Known rows, with every step that occurs
vuvo -> zera -> vubob: [ 11 -64  -3  24 -40  18  -2  44  20   6 -17  65  10  11 -32 -22 -22 -32
   2  25  -6 -11   3]
zera -> vuvo -> tebi -> simeb: [ -1 -44 -42  -1  -6  15  10  26  27 -12 -24 -11  32   4 -68  17 -61 -21
 -25  20 -25   1 -61]
tebi -> vuvo -> fuzefim -> vubob: [ 53 -46   0  27 -42 -31  10  26  -4 -22  21 -31   8 -29 -11 -38 -70   0
 -28  34  36 -24 -29]
fumam -> vuvo -> fuzefim -> vubob: [ 32 -17 -38  25 -62  -5   0  -4   4  -2  10 -10  35  -3 -14  14 -63   7
  -2  -4 -20  -2 -38]
fumam -> simeb -> tebi: [ 11 -52 -10  -2 -20  35  33  38  21 -33   5  69   5  13 -30 -28 -47 -23
  -1  21   2  11 -15]
fuzefim -> vubob -> zera: [ 62   5 -20  32 -13 -12  64   3  15 -18   9  -8  55  -3  17 -66 -46  -9
  -4  12   9 -33 -19]
fumam -> simeb -> tebi -> vuvo -> fuzefim: [ 17 -67  -2  -7 -30  19  20  39   3 -38  15  40  -3  -3 -38 -25 -52 -20
 -24  33  35  13 -23]
vubob -> zera -> vuvo -> tebi: [ 33  -8 -47   2   2  16  42   8  26  15 -26 -22  53 -25 -42 -22 -47  -6
 -30   7  11 -13 -42]
zera -> vubob: [ 30 -71 -23  34 -34   2   6  14  43   7  12  55   1  -7 -28 -25 -37 -20
  -2   8  15 -13 -28]
tebi -> simeb: [ 26 -21  -7  40 -26  14  50  20  45 -29   6  23   9  39 -44 -33 -51 -27
  15  40 -12   6 -44]
fuzefim -> vubob -> zera -> vuvo -> tebi -> simeb: [ 38  -6 -39  15   3 -10  52   2   5 -29 -12 -30  68   9 -20 -29 -45 -22
 -25  10  -2 -19 -44]
zera -> vuvo -> tebi -> simeb -> fumam: [  6 -44 -40   1   6  -5   1  25  26  -6 -23 -16  28   4 -77  22 -57 -32
 -35  19 -23 -10 -54]
zera -> vuvo: [  7 -31 -43   6 -16   0  13  29  28 -12 -10  -4   3   4 -33   4 -66  -4
 -34  14 -16 -14 -30]
simeb -> tebi -> vuvo -> zera -> vubob: [  1 -80  -1  26 -33   7  15  34 -18  13   9  59 -13  18 -12 -22 -50 -57
 -16  63  28  11 -35]
vubob -> zera -> vuvo -> tebi -> simeb -> fumam: [ 32  -5 -43   5  18  -1  41   2  26   3 -22 -26  51   2 -64 -15 -42 -31
 -37  16   9 -16 -47]
vuvo -> tebi -> simeb -> fumam -> vubob: [ 35 -39 -24  31  -2  11  16  34  39  24  -6  15  18   7 -99 -13 -41 -40
   2  30 -12   1 -46]
vuvo -> fuzefim -> vubob -> zera: [ 67 -14  -6  19 -28 -30  29   9   7 -51 -20 -27  44 -26  -8 -49 -48  12
 -11   5  30 -25 -20]
vuvo -> zera: [ 18 -28   5  23 -38  25  21  51  16   2 -24  40  16  13 -26 -34 -43 -24
   9  37 -28 -10   4]
vubob -> zera: [ 58  13 -24  31 -11  17  67   7  38   8   0   8  37  -9 -14 -64 -41  -7
  -1  20  20 -15 -25]
simeb -> fumam -> vubob -> zera -> vuvo: [ 46  -1 -55  31  12 -18  32  31  32  36   2   9 -16  17 -79 -20 -41 -35
 -46   6  18 -25   3]
tebi -> vuvo -> fuzefim: [ 47 -47   0  23 -45 -14   7  31  13  -6  16 -17  -5 -33 -29 -34 -68   0
 -27  40  40 -12 -32]

Rows
[ 38   3 -63  23 -13  10  41  34  33  12 -14   1 -19   6 -82 -21 -38   0
 -37  -2  33   1  -4] => fumam -> vubob -> zera -> vuvo -> fuzefim
[  4 -61   3  -4 -27  38  29  50  -5 -16  12  59   3  17 -33 -31 -43 -37
 -15  43  12  15  -9] => fumam -> simeb -> tebi -> vuvo -> zera
[ 64 -28  -5  25 -34 -30  28  15  -7 -17  20 -38  22 -32  -7 -51 -62  -1
 -33  33  51 -24 -29] => tebi -> vuvo -> fuzefim -> vubob -> zera
[  1 -83  -5  -2 -31  33  15  45  -1 -13  17  76  -2  15 -38 -22 -33 -46
 -23  36  26  14 -11] => fumam -> simeb -> tebi -> vuvo -> zera -> vubob
[ 20 -40 -34  -4 -22 -35 -11  24   4 -56 -27 -34  17 -10 -27   9 -65   8
 -43   0   0 -24 -23] => zera -> vuvo -> fuzefim -> vubob
[  5 -55   5  25 -31  12  29  43 -18  11   7  44  -8  18  -8 -29 -64 -49
 -11  72  17  12 -32] => simeb -> tebi -> vuvo -> zera
[ 54 -38  -2  17 -39 -32   2  22   9 -57 -17 -15  27 -22 -11 -32 -56  13
  -5   9  11 -25 -18] => vuvo -> fuzefim -> vubob
[  1 -10 -32  31 -63  41  14  18  11  44   7  33  31  26 -29  13 -52 -20
   9  20 -48  11 -22] => fumam -> vuvo -> zera
[ 25 -36   5  33 -40  16  22  50   2  26  17  16   2  -1 -22 -41 -58 -26
 -19  58   8  -7 -13] => tebi -> vuvo -> zera
[ -4 -39 -40  30 -68  36  -4  11  14  50  10  51  22  24 -34  22 -36 -27
   1  10 -35  12 -25] => fumam -> vuvo -> zera -> vubob
[ 62   3 -38  42   8 -12  43  30  38  45  11  22 -12  13 -72 -43 -37 -33
 -24  12  21 -23   6] => simeb -> fumam -> vubob -> zera
[ 33 -29 -37  30 -20  -3  -8   5  25  62  12   8  37 -13 -52  16 -62 -28
 -11  12 -33 -16 -44] => simeb -> fumam -> vuvo -> tebi
[ 34 -21  -2  39  -5 -16  35  19  40 -20   5  18  10  45 -56 -26 -49 -49
  -1  39  -9 -12 -33] => tebi -> simeb -> fumam
[ 36 -44  -4  21 -20 -22  38  10 -26 -25   5   2  14  -6   4 -39 -66 -29
 -24  50  52  -2 -44] => simeb -> tebi -> vuvo -> fuzefim -> vubob -> zera
[ 50 -21 -33  46  -5 -16  18  45  42  37  17  32 -31  14 -74 -28 -48 -34
 -20  17   1 -23   6] => simeb -> fumam -> vubob
[   7  -37  -54    7    5    0    4   36   27   12  -17   -6    5   14
 -102   24  -50  -35  -39   15  -16   -3  -44] => zera -> vuvo -> tebi -> simeb -> fumam -> vubob
[ 42   1 -39  18  -2 -19  51   4   5 -26  -2 -24  52   6   5 -41 -53  -8
 -31   4   3 -35 -22] => fuzefim -> vubob -> zera -> vuvo
[ 30   0 -44  36  12  -9  48  22  36  -1   3   7  -9  58 -93 -13 -38 -51
 -31  22   8  -2 -25] => tebi -> simeb -> fumam -> vubob -> zera -> vuvo
[ 20 -63   0  18 -30 -13  19  25 -12 -15   6  18 -13 -10 -15 -24 -74 -29
 -15  57  42  11 -47] => simeb -> tebi -> vuvo -> fuzefim
[ 49  -4 -48  23   6 -30  17  30  27  18 -10  -4 -16   6 -90 -14 -40 -23
 -52   2  28 -22   4] => simeb -> fumam -> vubob -> zera -> vuvo -> fuzefim
[ 39  -5 -38   0 -11 -11  34   6  22 -27 -30 -29  31 -14 -39 -20 -49   6
 -38   4  32 -17 -25] => vubob -> zera -> vuvo -> fuzefim
[ 15 -58  -9   0 -23  32  34  39   8 -16  28  53  -2   6 -29 -31 -54 -32
 -17  39  22  12 -21] => fumam -> simeb -> tebi -> vuvo
